What can hang from each mark
Q_395: Q_728
Q_760: Q_23 Q_444
Q_78: Q_444
Q_444: Q_23 Q_728 Q_760 Q_869
Q_869: Q_277 Q_444
Q_277: Q_869
Q_23: Q_444 Q_760
Q_728: Q_395

Each row was made from one small tree. The marks that hang from a mark follow it in brackets, in the order of their numbers. Every link used is in the known rows. Write each row's tree.
Known rows
Q_444[Q_23]: [ 0.35  0.28  1.53 -1.65  0.12  0.28 -1.40 -0.82 -1.34  1.28  1.40 -1.92
 -1.85  0.14 -1.73 -1.20 -1.12  2.70 -1.67 -1.10  3.13  1.70  0.03]
Q_23[Q_444]: [-1.33  1.27  1.84  0.29  0.80 -0.19 -0.97 -1.39  1.65 -0.22  0.95  0.77
 -1.27 -0.45 -0.64 -0.77 -0.34  2.20 -1.74 -1.59  1.55 -0.06  0.35]
Q_869[Q_444]: [-1.04 -0.99  0.50  0.96 -1.70  1.79 -0.82  0.34  1.33 -1.17 -0.14 -3.45
  1.83 -2.03 -1.37 -1.32  0.77 -1.37  1.20 -0.09  1.23 -0.40  0.42]
Q_277[Q_869[Q_444[Q_728 Q_760[Q_23]]]]: [-1.10  0.43  3.44 -0.20 -1.16  6.70  0.65 -0.03  2.43 -4.56 -1.97 -6.31
 -2.11 -4.32 -3.23 -2.96  3.17  3.73 -3.64  1.93  3.92  1.01  0.19]
Q_760[Q_444[Q_23 Q_728]]: [ 2.13  3.84  2.80  0.20 -0.20  2.29 -0.22 -0.68  0.49 -1.63  1.38 -1.50
 -0.61  0.82 -2.08 -5.05 -3.70  3.63 -4.10 -1.85  4.87  2.23  2.52]
Q_760[Q_444[Q_728 Q_869]]: [ 0.10  3.95  0.61  0.84 -1.19  3.89  0.93 -1.32  0.79 -1.50 -0.86 -0.49
 -1.13  1.01  0.36 -3.22 -3.85  1.11 -3.87 -0.83  3.15  2.20  1.01]
Q_760[Q_444[Q_23 Q_869]]: [-0.61  3.03  1.01 -1.52 -1.87  4.50 -0.34 -3.47  0.08 -0.14  1.55 -3.03
 -1.66  0.69 -0.37 -1.83 -4.23  3.36 -4.88 -0.31  5.45  1.48 -0.54]
Q_869[Q_277 Q_444[Q_23 Q_728]]: [ 1.02 -0.67  4.61 -0.15  1.53  4.34 -0.40  1.55  1.52  0.96  0.52 -5.18
 -1.86  1.88 -3.40 -6.55 -1.74  1.10 -0.55  0.14  3.58  4.68  1.70]
Q_395[Q_728]: [ 1.22  1.16 -1.22  1.08 -0.03  0.89 -1.05  2.11  0.08  0.43 -0.67  1.34
 -1.52  1.29 -0.81 -2.67 -2.41 -0.89  1.84  0.51  0.22 -0.21  0.68]
Q_869[Q_277 Q_444]: [-0.32 -2.05  2.43  0.06  0.60  4.48  0.57  0.77  3.03  0.19  0.65 -4.62
  0.62  0.90 -1.06 -2.96 -0.31 -1.27  1.25  2.42  0.79  1.32  0.62]
Q_869[Q_277 Q_444[Q_23 Q_728[Q_395]]]: [ 2.49 -1.36  3.99  0.49  0.96  4.44 -1.40  0.95  0.51  1.93  0.21 -4.27
 -1.22  1.76 -4.22 -5.18 -2.04  0.52 -1.71 -1.20  3.00  5.78  2.56]
Q_444[Q_23 Q_728[Q_395] Q_760]: [ 3.82  2.16  3.52  0.35 -2.08  0.26 -3.47  0.86 -2.87  0.68  0.57 -1.40
 -4.18  0.91 -3.32 -4.01 -1.67  5.28 -4.68 -3.38  1.18  7.35  0.98]
Q_728[Q_395]: [ 2.20 -0.91 -1.09  1.19 -1.02  0.42 -1.54 -1.04 -1.72  1.76 -0.43  1.71
  0.99  0.03 -1.18  2.02 -0.40 -0.74 -1.56 -2.18 -1.00  1.64  1.40]
Q_444[Q_23[Q_760] Q_728 Q_869[Q_277]]: [ 0.12  0.02  4.51 -0.61  2.04  3.10  0.19  1.44 -2.99  2.20  1.15 -1.70
 -7.76  6.75 -2.34 -3.26 -3.71  0.62 -3.64 -1.47  3.14  8.49 -0.59]
Q_277[Q_869[Q_444[Q_23 Q_760]]]: [-2.48 -0.51  3.22 -1.69 -3.05  6.19 -0.50 -1.54  1.54 -2.60  0.49 -7.54
 -2.83 -3.91 -3.20 -2.33  3.07  4.92 -2.84  1.51  4.11  0.96  0.23]
Q_23[Q_760]: [ 0.00 -1.51  2.03  1.46  0.08 -1.46  0.30  2.43 -2.01 -1.48  2.70  0.59
 -1.93  3.45 -1.30  1.34  0.55 -2.68  0.10 -0.80 -1.48  1.23  0.00]
Q_78[Q_444[Q_728 Q_760[Q_23]]]: [ 1.15  3.37  2.36  2.37 -1.35 -0.97  2.60  2.79  1.67 -3.42 -1.34 -2.83
 -2.52 -2.40 -1.21 -4.18 -1.44  4.29 -3.57 -1.10  0.62  3.82 -1.23]
Q_760[Q_444]: [ 0.83  2.62  0.83  0.46 -1.16  2.47  0.75 -1.46  2.13 -2.17  1.49 -1.06
  1.72  0.07  0.19 -1.64 -2.15  1.24 -2.23  0.53  1.93 -1.43  1.33]
Q_277[Q_869[Q_444]]: [-3.09 -1.39  0.92 -0.53 -1.67  5.68  0.95 -1.62  2.21 -2.45 -1.05 -5.06
 -0.49 -3.91 -2.53 -0.78  3.45  1.00 -1.03  1.35  2.94 -1.21  1.33]
Q_444[Q_869]: [-2.11  0.32 -1.33 -0.69 -1.02  2.24  0.12 -1.69 -0.97  1.49 -1.38 -0.75
 -2.34  0.49  1.26  1.20 -1.52 -0.29 -1.32 -0.06  1.23  1.87 -2.05]
Q_760[Q_23[Q_444[Q_728]]]: [ 1.42  2.57  3.21  0.13  3.75  1.61 -0.60 -0.31  1.92 -2.04 -1.20 -0.17
 -0.91 -1.76 -2.03 -1.28 -0.61  2.98 -4.79 -0.71  4.43  0.20 -0.61]
Q_869[Q_444[Q_728[Q_395]]]: [ 1.44 -0.34  0.62  2.84 -1.63  1.52 -1.78  1.08 -0.19 -0.38 -1.77 -1.43
  1.52 -1.27 -3.05 -2.73 -0.12 -1.75 -0.38 -2.87  0.85  2.54  2.42]

Which tree is each row?
[ 0.34  2.07  3.50 -0.78  4.15  4.59  0.43 -0.99  2.07 -0.35 -1.78 -1.37
 -3.06  0.31 -0.98 -1.51 -2.19  2.84 -5.69  0.67  4.85  2.36 -1.91] | Q_760[Q_23[Q_444[Q_728 Q_869[Q_277]]]]
[-0.90 -1.04  2.11 -0.17 -1.47  5.66 -0.84 -1.50  0.05 -0.98 -1.42 -4.52
 -2.00 -3.17 -4.90 -2.70  2.14  2.52 -3.17 -1.71  4.54  2.29  2.80] | Q_277[Q_869[Q_444[Q_23 Q_728[Q_395]]]]
[-0.67 -1.76  3.04  0.51 -1.33  1.08 -1.88  1.27 -0.95 -1.16  2.55 -4.28
 -0.77  0.24 -3.57 -1.57  0.53 -0.78 -0.14 -1.39  2.93  1.84  0.31] | Q_869[Q_444[Q_23[Q_760]]]
[-1.91  0.79  1.06 -0.41 -1.03  1.68  2.90 -0.94  0.34  2.42  0.28 -3.87
 -4.80  0.51 -0.72 -2.51 -3.89  2.98 -2.59 -1.02  2.77  5.18 -1.75] | Q_78[Q_444[Q_23 Q_869[Q_277]]]
[ 0.24  1.06  2.89  1.83 -2.77  1.58 -1.33  2.60  1.26 -2.85 -0.59 -4.06
 -0.64 -1.27 -1.68 -4.92  0.45  1.13 -0.28 -0.50  0.55  3.07  0.47] | Q_869[Q_444[Q_728 Q_760]]
[ 1.26  0.27  6.07 -0.34 -0.18  4.84 -1.01  2.25  1.87 -0.61  1.32 -6.66
 -3.52  1.77 -3.04 -7.52 -1.54  3.59 -1.46  1.14  2.54  6.18  0.50] | Q_869[Q_277 Q_444[Q_23 Q_728 Q_760]]
[ 1.28  2.43  4.24 -1.08  1.38  6.19  1.09  1.11  0.81 -1.05 -1.98 -3.86
 -5.86  1.95  0.20 -3.49 -2.69  3.86 -5.59  2.95  2.22  6.61 -3.55] | Q_444[Q_728 Q_760[Q_23] Q_869[Q_277]]
[ 2.06  0.71  3.54  1.19 -3.21  2.04 -3.56  1.17 -0.95 -0.70  0.26 -4.54
 -1.58 -1.21 -3.91 -4.61 -0.64  2.91 -2.67 -2.74  2.25  5.44  1.05] | Q_869[Q_444[Q_23 Q_728[Q_395] Q_760]]
[ 0.11 -2.87  5.06 -0.38  0.95  3.90 -0.31  1.85  0.76  0.14  3.42 -5.68
 -2.03  3.32 -3.37 -3.12 -0.87 -0.67 -0.33  1.13  2.44  3.40  0.46] | Q_869[Q_277 Q_444[Q_23[Q_760]]]
[-2.23 -0.08  2.19  0.55 -0.87  0.85  3.02  0.50 -0.68  1.29  1.79 -3.43
 -5.79  2.91 -1.49 -1.66 -3.56  1.41 -2.74 -1.48  1.84  5.96 -1.62] | Q_78[Q_444[Q_23[Q_760] Q_869[Q_277]]]
[ 1.96  2.67  1.19  1.11 -0.56  6.06  0.94 -1.76  0.89  0.56 -0.64 -0.28
 -1.19  3.00 -0.33 -2.93 -4.86  0.69 -4.81 -0.59  2.12  4.30  1.82] | Q_760[Q_444[Q_728[Q_395] Q_869[Q_277]]]
[ 0.59 -1.01  3.47  1.17  1.36  4.04  0.77  2.27  2.64 -0.22 -0.68 -3.64
 -0.27  1.82 -2.09 -5.50 -0.97 -1.10  0.77  1.03  1.31  3.31  1.80] | Q_869[Q_277 Q_444[Q_728]]
[-0.37  3.10  2.55  1.37 -1.59  1.88 -2.40 -1.29 -0.23  0.42 -0.75  0.77
 -5.06  0.65 -1.01 -1.99 -1.80  3.97 -5.38 -3.40  1.04  5.80 -0.64] | Q_23[Q_444[Q_728[Q_395] Q_760 Q_869]]
[-1.95  0.13  2.85  0.23 -2.43  5.63  0.45  0.19  2.10 -3.85 -1.32 -5.49
 -2.52 -3.21 -2.78 -3.54  3.32  3.06 -1.85  1.01  2.27  1.69  1.21] | Q_277[Q_869[Q_444[Q_728 Q_760]]]
[-0.64  2.80  1.71  0.37 -2.29  2.14 -0.48  0.96 -1.17 -0.67 -1.83 -1.51
 -5.50  1.48  0.71 -3.23 -1.88  2.87 -3.10 -0.48  0.12  6.18 -2.24] | Q_444[Q_728 Q_760 Q_869]
[ 1.68  3.69  1.21  0.37 -1.66  4.45 -1.35 -2.77 -1.44  0.73 -0.04 -0.97
 -2.05  1.10 -1.88 -2.93 -5.08  2.74 -6.38 -3.09  5.09  4.64  1.41] | Q_760[Q_444[Q_23 Q_728[Q_395] Q_869]]
[-1.83  2.45 -0.83  2.56 -1.70 -0.74  3.20  0.82  0.06  0.17 -2.52 -0.70
 -3.48 -0.68 -0.35 -3.19 -2.91  0.83 -1.87 -3.20  0.77  4.62 -0.58] | Q_78[Q_444[Q_728 Q_869]]
[ 2.71  1.02  2.73  3.21 -0.86  0.42  0.03  1.82 -1.26 -2.80  2.59  1.51
 -0.66  3.95 -2.49 -0.92 -1.72 -1.85 -2.91 -2.62 -0.13  2.50  2.56] | Q_23[Q_760[Q_444[Q_728[Q_395]]]]
[-0.31  1.28  2.30  0.76  1.52  3.42 -0.69 -1.59  0.54  2.69 -0.98  1.31
 -4.28  2.50 -1.27 -1.97 -2.96  1.49 -4.30 -2.82  1.72  5.34  0.86] | Q_23[Q_444[Q_728[Q_395] Q_869[Q_277]]]
[-1.70  1.79  3.02  0.19  2.26  3.11  0.25 -1.06  1.58  1.41 -0.89  0.30
 -4.91  2.56 -0.51 -3.34 -2.69  2.00 -3.31 -1.27  2.30  4.41 -0.04] | Q_23[Q_444[Q_728 Q_869[Q_277]]]
[-0.79  0.50  2.89  3.05  0.31  0.15 -1.64  0.55 -2.41  0.09  1.00  3.00
 -5.22  3.91 -2.69  0.41 -1.61 -1.07 -4.32 -5.17  0.50  5.52  0.69] | Q_23[Q_444[Q_728[Q_395] Q_869] Q_760]
[ 1.72 -1.12  2.97  2.33 -1.25  0.74 -2.89  1.99 -2.35 -0.28  1.02 -2.18
 -0.99  1.14 -5.19 -2.78 -0.58 -1.22 -1.66 -4.29  2.53  4.85  2.37] | Q_869[Q_444[Q_23[Q_760] Q_728[Q_395]]]
[-0.07 -1.71  3.92 -1.23  0.61  4.90 -0.40  0.16  1.98  1.18  1.74 -6.09
 -0.92  1.05 -2.67 -3.87 -1.15  1.07 -0.29  1.59  3.39  2.62  0.34] | Q_869[Q_277 Q_444[Q_23]]
[-0.53  0.15  3.41 -0.54 -3.25  2.27 -2.57  0.38  0.58 -1.47  1.77 -6.39
 -1.16 -1.92 -2.32 -3.41  0.31  3.41 -1.25  0.04  2.80  2.43 -0.95] | Q_869[Q_444[Q_23 Q_760]]
[-2.19 -0.68  1.75  0.36 -1.03  5.33  0.91 -0.40  1.81 -2.63 -2.00 -4.26
 -1.14 -3.37 -3.11 -2.75  3.01  1.11 -1.09  0.05  3.26  0.35  2.26] | Q_277[Q_869[Q_444[Q_728]]]
[ 1.28  1.24  1.85  2.72 -1.30  1.80  0.20  0.84 -2.04 -1.77  1.73  1.10
 -2.14  4.19 -1.69 -0.24 -2.67 -1.90 -3.86 -2.55  0.64  3.80  1.40] | Q_23[Q_760[Q_444[Q_728[Q_395] Q_869]]]
[-0.19  2.56  2.32 -2.05 -0.52  6.50  0.68 -3.15  1.30  0.89  1.94 -3.90
 -2.44  2.35 -0.24 -2.82 -4.69  3.37 -4.86  1.32  5.03  2.63 -0.29] | Q_760[Q_444[Q_23 Q_869[Q_277]]]
[ 0.99 -1.70  5.93  0.73  1.66  3.36 -0.16  3.05  0.38 -0.11  2.10 -4.59
 -3.01  4.07 -4.16 -5.50 -1.46 -0.58 -0.55 -0.31  2.69  5.51  1.78] | Q_869[Q_277 Q_444[Q_23[Q_760] Q_728]]
[ 0.33  3.53  2.94  1.50 -2.60 -2.09  1.29  2.18  0.02 -1.40  0.46 -3.31
 -4.68 -1.05 -2.25 -5.95 -2.30  5.68 -2.88 -3.03  1.12  5.99 -0.22] | Q_78[Q_444[Q_23 Q_728 Q_760]]
[-0.28  0.06  2.84  0.96 -0.22  3.41  1.79  0.36  0.15 -1.87  3.49 -1.04
 -2.66  5.16 -0.33 -0.04 -2.58 -1.62 -2.74  1.14  0.71  2.19 -0.19] | Q_23[Q_760[Q_444[Q_869[Q_277]]]]
[-1.54  1.85  2.20 -2.69 -2.85  3.06 -2.02 -1.67 -2.04  0.92  1.26 -4.62
 -6.08  0.65 -0.12 -1.30 -2.20  5.52 -4.63  0.09  2.92  5.32 -3.93] | Q_444[Q_23 Q_760 Q_869]
[ 2.24 -0.62  4.15  1.58 -1.23  4.62 -0.71  2.26  1.87 -0.51 -0.09 -4.27
 -1.28  1.61 -2.33 -5.26 -0.81  0.87 -1.12  0.63 -0.54  5.70  1.42] | Q_869[Q_277 Q_444[Q_728[Q_395] Q_760]]
[ 1.77  1.32  2.46  0.62 -1.25  4.78 -0.46  0.35 -1.26  1.85 -1.36 -1.23
 -5.75  3.73 -0.16 -2.80 -2.96  2.35 -4.52 -0.22 -1.18  8.79 -1.05] | Q_444[Q_728[Q_395] Q_760 Q_869[Q_277]]
